What can hang from each mark:
pofi: bodalev mukete zali
raguf: zali
bodalev: lepo pofi
mipe: zali zeku
zali: mipe pofi raguf
lepo: bodalev
zeku: mipe

Every row comes from one small tree of marks. Brackets hold a mark, then the marks that hang from it, in alphabetical order. Every link used is in the known rows. Which tree was each row made from?
Known rows:
[bodalev [pofi [zali mipe raguf]]]: [-73.1 -52.2   6.7  21.0 -10.3  41.4   6.7 -16.7  21.0 -35.0  -7.4  18.7
  18.6  -9.8  17.0  66.9 -36.4   5.6   3.1  -8.7  33.7]
[zali [mipe zeku] [pofi bodalev] raguf]: [-45.4 -50.9  20.1 -19.0  20.2 -27.2  79.4 -36.3  31.7 -18.8  39.7  20.7
  37.1   8.2   2.7  -5.8 -43.0  23.0 -32.3  24.6 -49.4]
[mipe [zali [pofi mukete] raguf] zeku]: [ 11.4 -30.8  32.5 -36.8  52.1  11.4 -23.0   6.6  38.3  13.7   9.0  35.4
  -2.4  30.9  41.2 -29.7   3.5  -7.4  18.9  68.3 -71.6]
[mipe [zali pofi] zeku]: [ 50.7  17.3   9.1 -33.6  46.1  12.3 -18.9  -1.1  35.6  28.2  20.1 -20.8
 -14.7  36.2  -4.6   2.8   6.1   8.5 -14.0  16.4 -63.3]
[raguf [zali [mipe zeku] pofi]]: [ 16.7  12.8  73.2  -0.3  22.7  19.1  -9.6 -15.6  58.7 -30.1  14.8   2.2
 -15.1  15.6  10.3   6.9   0.4 -46.0 -50.5  -8.4 -17.1]
[pofi bodalev mukete]: [ 12.0  19.7 -30.3  -4.3   5.3 -32.0   4.3  23.3 -19.8  15.6 -50.7  -5.9
  23.4 -19.9  -1.1 -47.6  13.2  14.4  21.6 -15.5  -9.0]
[zali [mipe zeku] raguf]: [-18.5 -25.0  48.7  -3.0  31.0  27.6  13.1  -2.7  57.0 -14.2  11.3  -0.7
  50.9  -2.1  50.5  29.5 -18.0   0.0  16.8  27.1 -32.1]
[bodalev pofi]: [ 49.2  46.2   5.4  20.2  29.9  48.0 -42.0 -18.5 -34.4  17.6  -7.7 -50.2
   2.2  -9.4 -41.9  62.6  22.9  -5.9  11.5 -60.7  19.9]
[lepo bodalev]: [ 64.1  47.2 -33.6  59.0  18.0   5.5  -3.3  17.3 -22.1  31.1 -20.5 -77.7
  -7.6   2.7 -36.8  24.7  22.0  10.5  16.3 -30.0  17.6]
[lepo [bodalev [pofi zali]]]: [ 13.6   5.0 -72.5  42.7  -9.1  12.3   9.8  -3.3 -44.1  29.1  -3.5 -37.7
 -14.1  11.0 -63.1  43.9   1.3 -13.6  18.4 -57.0  43.4]
[bodalev lepo [pofi mukete zali]]: [  7.2  15.9 -19.9 -20.3 -51.7   4.3 -28.6   7.7 -54.1  21.9   7.8  28.7
 -23.5 -16.8 -23.9 -14.6  27.9 -41.7  31.7 -15.3  44.7]
[zali [mipe zeku]]: [  9.1   7.4  15.8 -23.7  21.7  21.9  16.0   3.6  42.5   7.5   7.1 -17.0
  28.0  -4.5  24.3  16.7   1.0  -5.9  -6.4  -7.3 -18.1]
[mipe [zali raguf] zeku]: [ 22.9 -11.5  42.1 -15.5  52.2  16.0 -30.3  16.9  61.8   9.2  -8.4 -11.4
  54.5  29.9  47.2  28.1 -11.0   0.0  42.1  37.2 -65.2]
[raguf [zali [pofi [bodalev lepo] mukete]]]: [ 35.2  49.7  41.8   5.6 -40.9 -64.1  -9.5   2.2 -30.3 -10.2  -4.0  25.1
 -32.3  -3.6 -26.7 -78.3  24.2 -44.1 -25.0  -0.7  18.5]
[bodalev lepo pofi]: [ 69.8  62.5  22.9  13.9 -19.2  21.1 -33.8 -19.6 -53.7  22.5  26.9 -38.8
 -10.7  -3.3 -55.5  48.4  32.3 -15.3   5.1 -41.0  42.4]
[raguf zali]: [ 60.6  68.3  58.0  52.0  30.8  19.9 -73.4  23.5  33.2 -21.3 -59.6 -49.2
   2.6  -8.2  18.1  26.2  24.5 -36.4   6.3 -39.7  14.7]
[zeku [mipe [zali pofi]]]: [ 35.4  25.9  -3.1 -16.7  23.6  17.1 -51.3  -3.9  -5.4  -2.0  17.9 -16.7
 -31.3  21.5   7.8  18.6   2.3  37.1 -38.5 -10.7 -16.4]
[pofi mukete [zali mipe raguf]]: [-89.0 -57.2  -0.2  13.7 -16.7  19.2  -2.2  35.0  45.4 -36.9 -47.8  41.8
  12.1 -32.4  80.6 -12.9 -17.8   5.4  21.2  46.3  15.5]
[pofi [bodalev lepo] mukete [zali raguf]]: [-47.5 -28.7 -21.5  -8.2 -55.8 -63.1  26.0  34.7 -14.0  -1.5 -17.5  49.0
  34.6 -20.8  24.2 -65.6 -12.1  -3.6  48.1  40.8   7.0]
[mipe [zali pofi raguf] zeku]: [ 24.3 -21.6  37.5 -20.6  59.6  18.8 -16.6  -5.2  53.8   9.8  23.6  -2.1
   8.8  32.4  22.3  18.0 -10.7   8.3   5.0  48.6 -70.9]
[zeku mipe]: [ 35.4  42.2  -2.7   3.8  19.2  29.4 -52.8   5.9 -17.5  -2.0   0.1 -38.5
  11.7 -17.7  17.9  25.3  14.2  20.0   8.1 -44.2   2.2]
[mipe zali zeku]: [ 52.7  22.6  10.4 -36.5  39.8  13.6 -31.8  22.5  43.5  31.8 -11.6 -26.5
  29.2  24.8  24.5  12.1   5.7  -8.9  20.1   5.9 -52.1]
[pofi [bodalev lepo] [zali raguf]]: [-36.9 -10.9 -12.1   7.2 -49.4 -58.3  33.0  19.3  -5.5  -6.9  -2.8   9.5
  47.0 -17.6   6.5 -18.6 -27.9  14.3  31.1  19.5   9.7]
[zeku [mipe zali]]: [ 37.0  32.8   1.0 -11.5  16.9  20.8 -68.3  17.5   4.2  -0.1 -17.1 -27.5
  11.6  15.6  41.7  28.0   4.6  24.4   6.4 -20.5  -8.1]

Which tree is each row?
[  0.2 -10.7 -79.0  23.7 -18.0  11.2   2.9   5.8 -55.5  33.5 -14.1   4.6
 -28.4   7.7 -43.4  -7.3  19.1 -31.9  29.8 -38.2  43.1]	[lepo [bodalev [pofi mukete zali]]]
[-22.1   5.2  31.5   9.6 -15.2 -35.9  18.0  -5.4  16.6 -46.5 -35.9  30.0
 -21.9  -0.1   2.3 -52.0  -0.1 -23.3 -52.2  -5.8  14.5]	[raguf [zali mipe [pofi bodalev mukete]]]
[-43.3 -38.1 -18.0 -42.9  -7.1  35.6  23.1 -17.3  18.6   5.7  27.0  26.6
  24.2   2.4  -7.2  36.7 -23.5 -34.4  -6.9 -33.0   3.4]	[bodalev [pofi [zali [mipe zeku]]]]
[ -9.8   1.2  45.1 -14.6   7.7 -36.0  49.5 -27.4  44.6 -31.0  14.6  17.8
  16.6  17.7  -5.9 -20.9 -21.3 -30.4 -58.0 -18.5 -25.8]	[raguf [zali [mipe zeku] [pofi bodalev]]]
[-44.5 -32.6 -73.1  13.6 -43.3  13.7  36.0  -0.9 -32.0   6.0 -12.0  25.3
 -27.8   5.7 -25.9  -1.4  -2.4 -29.3   3.5 -25.9  65.5]	[lepo [bodalev [pofi mukete [zali mipe]]]]
[ -1.3 -25.4  21.2 -17.4  30.3  22.4 -57.9   2.7   6.6 -23.8   2.9  39.8
 -19.4  17.4  52.0 -13.2   0.0  25.8   0.0  40.5 -29.7]	[zeku [mipe [zali [pofi mukete] raguf]]]
[-63.8 -24.4 -34.4  -8.1 -28.2  13.5  -2.8  38.6  24.4 -19.0 -45.2  31.7
 -10.6 -29.9  52.0 -27.5  -2.1   2.8   5.6  13.8  27.5]	[pofi mukete [zali mipe]]
[-10.6 -28.4 -40.6  63.4   3.8  23.3  11.4 -11.4 -26.4  10.5  -1.7 -20.7
   8.7  13.9 -38.8  57.2 -13.4 -12.1  34.6 -25.7  30.3]	[lepo [bodalev [pofi [zali raguf]]]]
[  3.0  -0.6  22.2   1.7 -24.2 -53.8  26.3  -6.3 -38.8   1.2  21.0  28.1
  -8.4 -12.6 -16.5 -57.7   3.4  13.6  -3.1  45.3  -5.9]	[zali [pofi [bodalev lepo] mukete] raguf]
[  4.6   0.5  19.8 -27.1  26.6  22.6  25.0 -17.4  27.2   4.3  35.9  -9.0
 -15.7   1.1  -7.3   7.2   3.6   6.6 -47.9   5.4 -32.3]	[zali [mipe zeku] pofi]
[ 41.0  48.3  -5.3   0.9 -31.3 -59.6  28.0 -15.6 -47.0  16.4  33.5 -28.1
 -18.6 -11.5 -66.7 -23.9  10.0  25.1 -36.5 -10.2   5.5]	[zali [pofi [bodalev lepo]]]
[-68.3 -63.5  15.2 -15.6   8.8  17.4  26.9  17.9  70.4 -20.5   6.6  25.2
  46.8  -7.3  60.5  15.3 -31.8  -3.5  18.5  31.4 -25.6]	[pofi [zali [mipe zeku] raguf]]
[ 10.1 -10.1  32.6   0.4  34.9  23.2 -51.5 -10.7  14.9 -25.7  16.3  -2.5
  -9.8  21.6  31.9  32.9 -13.5  43.3 -11.6  19.1 -27.2]	[zeku [mipe [zali pofi raguf]]]
[  7.5  13.9 -36.5  -6.5   6.9 -36.0  21.4  -1.2 -29.5  15.3 -20.6  -2.6
 -23.6 -17.2 -31.5 -56.4  16.3  21.1 -20.6  -4.5 -20.1]	[zali [pofi bodalev mukete]]
[-41.5 -26.5 -21.1 -34.5  -3.2  14.9  23.2  19.6  52.9  -0.4   2.2  12.2
  21.4  -9.0  35.1   2.7 -19.3  -7.9   0.2   1.4 -17.1]	[pofi [zali [mipe zeku]]]
[-25.7 -20.8  11.1  -0.9 -37.3  14.6 -26.7   5.6 -31.9   3.4  12.3  44.8
  -3.8 -13.2   7.7  -1.5   9.3 -37.2  51.4  17.4  34.8]	[bodalev lepo [pofi mukete [zali raguf]]]
[ 31.7  21.6  -2.5 -13.3  21.7  10.7 -48.8  19.7   8.5  13.4 -29.0  -2.5
 -51.9  10.8  11.5 -26.0  28.0  13.9 -14.9  30.7 -21.9]	[mipe [zali [pofi mukete]]]
[ 10.3  10.0 -32.8 -31.1   7.8 -37.2   3.1 -16.8 -19.6  -9.1  15.1  -3.1
   1.8  27.3 -15.8  -9.7 -18.5  52.3 -38.9 -23.2 -27.7]	[zeku [mipe [zali [pofi bodalev]]]]
[-26.5 -44.9 -47.1  42.6  -5.3  16.7   7.5   5.1 -35.6  14.0 -12.8  16.0
  -5.8   6.5 -15.3   9.3   4.0 -26.1  54.8  -7.9  32.5]	[lepo [bodalev [pofi mukete [zali raguf]]]]
[ 18.8  28.0 -14.2  -1.2 -42.3  12.2 -19.3  -1.5 -41.7  17.9  22.2  -7.2
  -9.9 -13.0 -42.2  31.9  10.6 -25.0  11.5 -36.4  45.5]	[bodalev lepo [pofi zali]]
[ -7.9  -4.0   6.8  30.6  26.7 -28.3  24.9 -24.5  -4.4  -7.9  -4.7 -21.6
  15.8  -8.1 -25.9   7.0 -15.9  46.4 -16.6   5.2 -28.5]	[zali [pofi bodalev] raguf]
[-34.5 -51.1  38.5 -24.8  27.5  26.0  18.6 -12.9  37.5 -16.5  25.5  42.7
  -5.6  -6.1  39.3 -25.1  -3.6  -7.8  -7.5  56.7 -43.3]	[zali [mipe zeku] [pofi mukete] raguf]
[ 57.2  44.1  14.1 -11.0 -23.1  16.0 -42.3  -6.8 -65.2  30.7  13.7  -1.3
 -27.9 -12.0 -35.2   1.3  44.7 -34.4  23.2 -21.1  40.0]	[bodalev lepo [pofi mukete]]
[ 27.4  36.0 -12.7 -18.7 -38.0 -60.1  23.5  -2.3 -56.5  23.1  16.4  13.8
 -32.6 -12.3 -45.7 -72.9  21.8   8.9 -19.0  13.7   4.3]	[zali [pofi [bodalev lepo] mukete]]
[-49.8 -28.5  18.9  23.6   4.8 -24.3  60.5 -27.5  15.9 -39.8   5.9  -4.3
  12.7  -6.3  -3.5  10.5 -34.8  52.5 -43.8  17.3  -8.4]	[zali mipe [pofi bodalev] raguf]
[-27.9 -15.7  42.9  36.2  25.5  30.0   4.8 -18.6  31.3 -36.1   4.1 -18.4
 -20.0 -13.4  16.0  42.1 -14.7  38.0 -33.8  29.2   1.8]	[zali mipe pofi raguf]
[-74.9 -45.1   4.0  29.1  -9.9  23.1   4.0  21.5  56.2 -39.0 -28.3   3.1
  21.7 -22.3  58.6  35.2 -28.9  20.4   8.5  25.7  17.4]	[pofi [zali mipe raguf]]
[-28.9 -19.5 -62.4  36.7 -38.5  18.2  42.0 -17.0 -19.7  -1.2   3.7 -19.1
 -13.5   9.4 -48.9  50.1 -13.8  -9.5  -7.0 -45.4  65.1]	[lepo [bodalev [pofi [zali mipe]]]]
[-13.6  10.1  -6.0 -23.4 -65.2 -58.4  58.8  -9.8 -34.0  -5.7  19.9  32.2
 -31.5 -13.5 -28.3 -68.2   4.1  15.1 -44.8  26.9  26.2]	[zali mipe [pofi [bodalev lepo] mukete]]
[ 53.0  30.7 -42.4  33.1   7.4  19.6  -6.9  -6.2 -66.8  36.7  -8.0 -24.2
 -27.9  11.1 -53.1   7.6  34.8 -26.3  30.0 -44.9  36.1]	[lepo [bodalev [pofi mukete]]]
[ 29.4  43.5 -15.3 -16.6 -46.7 -58.7  15.1  22.8 -43.6  21.5 -14.0   1.3
  15.1 -20.0 -14.8 -64.6  22.0  -0.6  23.7   5.7  14.2]	[pofi [bodalev lepo] mukete]
